Each row was made from one path, in order. Every step used is in the known rows, and no mark comes twice. Write each row's path.
(in the rows, 128 means zero)
Known rows
M/S/Q/P: [145 114 158 154 168 138 148 142 100 89 132 82 151 135 109 103 138 125 72 116 122 158 210 94]
Q/P/B: [127 128 128 129 149 129 144 138 110 121 137 119 134 111 130 139 120 123 158 130 125 136 145 120]
M/Z/U/P: [117 130 133 131 69 125 117 111 144 134 124 149 124 154 129 122 122 120 133 125 118 109 139 130]
B/Z/U/P: [115 135 147 124 97 139 121 144 119 139 132 151 123 113 134 120 128 118 85 129 115 108 117 104]
B/Z: [125 146 129 113 110 125 130 147 130 123 148 127 123 88 131 136 128 131 70 127 128 113 133 100]
M/S: [137 125 133 137 132 131 136 132 137 111 139 103 134 111 121 123 126 132 80 117 130 134 183 102]
Q/P/B/K/M/S: [138 110 129 136 169 138 129 135 130 124 105 114 142 134 119 122 124 136 109 127 132 147 156 127]
M/P/B/Z/U: [134 117 142 114 140 130 119 150 114 139 131 133 131 85 139 122 84 118 124 130 107 114 187 114]
M/Z/Q: [133 133 116 118 95 112 127 104 145 126 152 116 121 141 127 128 157 119 105 123 135 114 117 137]
K/M: [123 138 115 127 99 139 132 136 148 133 137 127 114 110 125 134 131 146 114 124 135 126 107 117]
P/B/Z/U: [122 134 130 99 118 127 122 146 118 147 127 144 122 85 143 138 83 123 145 134 115 108 146 120]
Z/Q/P: [138 119 135 139 151 135 145 130 106 121 158 101 132 130 120 120 179 117 75 124 136 133 122 118]
Z/U/P: [118 127 141 146 102 139 129 129 128 135 131 150 124 135 128 121 131 123 118 124 123 120 124 117]
U/P/B/Z/Q: [116 139 134 111 122 127 129 133 108 138 149 143 123 112 140 127 165 100 125 132 121 116 34 122]
U/P/B: [112 139 127 135 113 126 136 127 131 127 135 151 125 122 135 137 130 119 177 128 124 128 79 124]
P/U: [123 147 121 143 125 130 130 121 117 122 149 115 115 114 137 145 122 143 172 131 135 125 132 130]
K/M/Z/U: [124 131 114 111 66 131 112 120 160 147 118 134 113 134 129 129 103 141 138 126 122 109 153 135]
M/Z: [126 142 115 120 82 112 127 113 157 118 140 125 123 130 127 137 122 132 121 123 130 116 155 126]
Q/P/B/Z/U: [127 126 141 107 144 136 128 152 96 140 127 128 133 94 138 130 99 117 129 137 111 118 167 112]
Z/U/P/B/K: [117 118 135 147 129 123 124 118 135 141 102 176 130 148 133 130 112 123 152 131 129 123 111 144]

Which path is each row?
[134 113 121 131 165 133 132 125 122 141 124 128 129 146 124 127 161 126 118 131 142 137 77 148]	Z/Q/P/B/K/M
[110 147 133 115 110 126 127 142 120 131 137 152 124 101 141 135 128 113 139 133 118 116 74 111]	U/P/B/Z
[141 126 155 162 180 143 139 131 76 94 137 73 144 140 120 110 132 133 140 123 120 158 202 111]	M/S/Q/P/U
[127 126 112 119 119 118 119 116 150 132 104 137 131 153 125 136 119 135 149 133 133 128 131 150]	Q/P/B/K/M/Z
[127 140 124 100 133 121 131 136 113 138 152 127 122 91 141 135 141 111 122 132 127 114 81 124]	P/B/Z/Q
[131 136 145 157 161 137 141 132 80 102 142 94 132 137 125 124 134 136 163 129 126 148 158 121]	S/Q/P/U
[133 121 129 127 162 130 145 128 100 127 150 110 133 123 130 130 157 111 140 129 131 136 105 131]	Z/Q/P/B
[134 119 141 151 177 118 144 131 109 106 111 131 145 148 118 125 123 128 130 128 133 154 153 132]	S/Q/P/B/K
[112 135 111 125 84 117 111 105 168 138 102 168 121 166 130 135 128 131 170 130 132 120 65 154]	U/P/B/K/M/Z
[128 126 101 109 108 111 114 99 161 145 116 142 119 155 131 134 141 129 151 130 141 118 72 169]	P/B/K/M/Z/Q
[133 125 108 122 97 116 115 100 168 139 126 134 118 164 121 125 164 135 86 125 148 116 88 154]	B/K/M/Z/Q
[124 123 108 111 94 118 106 110 166 154 91 161 119 149 133 137 82 140 174 132 131 113 139 163]	P/B/K/M/Z/U
[122 136 100 112 94 111 114 108 173 138 104 152 120 144 130 143 105 141 166 131 136 120 110 156]	P/B/K/M/Z
[113 118 127 138 115 137 116 124 145 155 95 177 121 150 132 128 114 133 162 133 130 123 78 148]	Z/U/P/B/K/M
[136 123 126 158 149 136 114 121 135 127 127 121 121 137 127 127 126 155 132 128 139 133 143 142]	B/K/M/P/U
[130 137 117 124 115 140 117 108 107 137 148 91 116 155 131 127 166 132 166 132 129 123 97 152]	K/M/Z/Q/P/U
[137 116 132 139 157 128 129 130 140 117 97 125 138 141 117 116 109 141 134 121 132 153 146 131]	P/B/K/M/S/Q
[132 121 128 141 165 118 138 129 125 120 118 135 139 134 126 138 124 129 123 131 137 139 146 133]	Q/P/B/K
[146 106 149 157 171 142 135 139 123 103 106 100 148 157 103 100 145 141 50 118 133 160 180 109]	B/K/M/S/Q/P
[123 143 107 112 67 126 119 119 166 131 132 126 113 130 126 134 123 142 131 124 130 116 123 130]	K/M/Z
[131 119 133 143 162 132 137 137 119 119 103 132 137 148 118 123 125 139 142 130 133 153 122 134]	S/Q/P/B/K/M
[123 130 109 127 127 124 126 127 157 139 110 153 120 124 130 143 111 145 152 131 143 130 93 144]	P/B/K/M
[138 125 127 124 119 121 132 111 122 119 153 101 132 150 121 121 172 114 89 124 129 124 138 131]	M/Z/Q/P
[125 138 133 108 144 129 135 152 102 124 140 121 134 90 135 137 117 118 120 135 118 125 137 107]	Q/P/B/Z
[140 120 136 112 155 124 128 139 109 131 157 116 131 92 136 120 140 106 100 127 119 121 121 120]	M/P/B/Z/Q
[139 125 156 121 174 132 138 155 85 102 127 94 151 105 123 110 115 114 103 126 109 148 187 94]	M/S/Q/P/B/Z
[132 121 121 127 131 137 128 140 140 132 133 125 124 103 130 128 109 134 161 125 123 133 133 126]	K/M/P/B
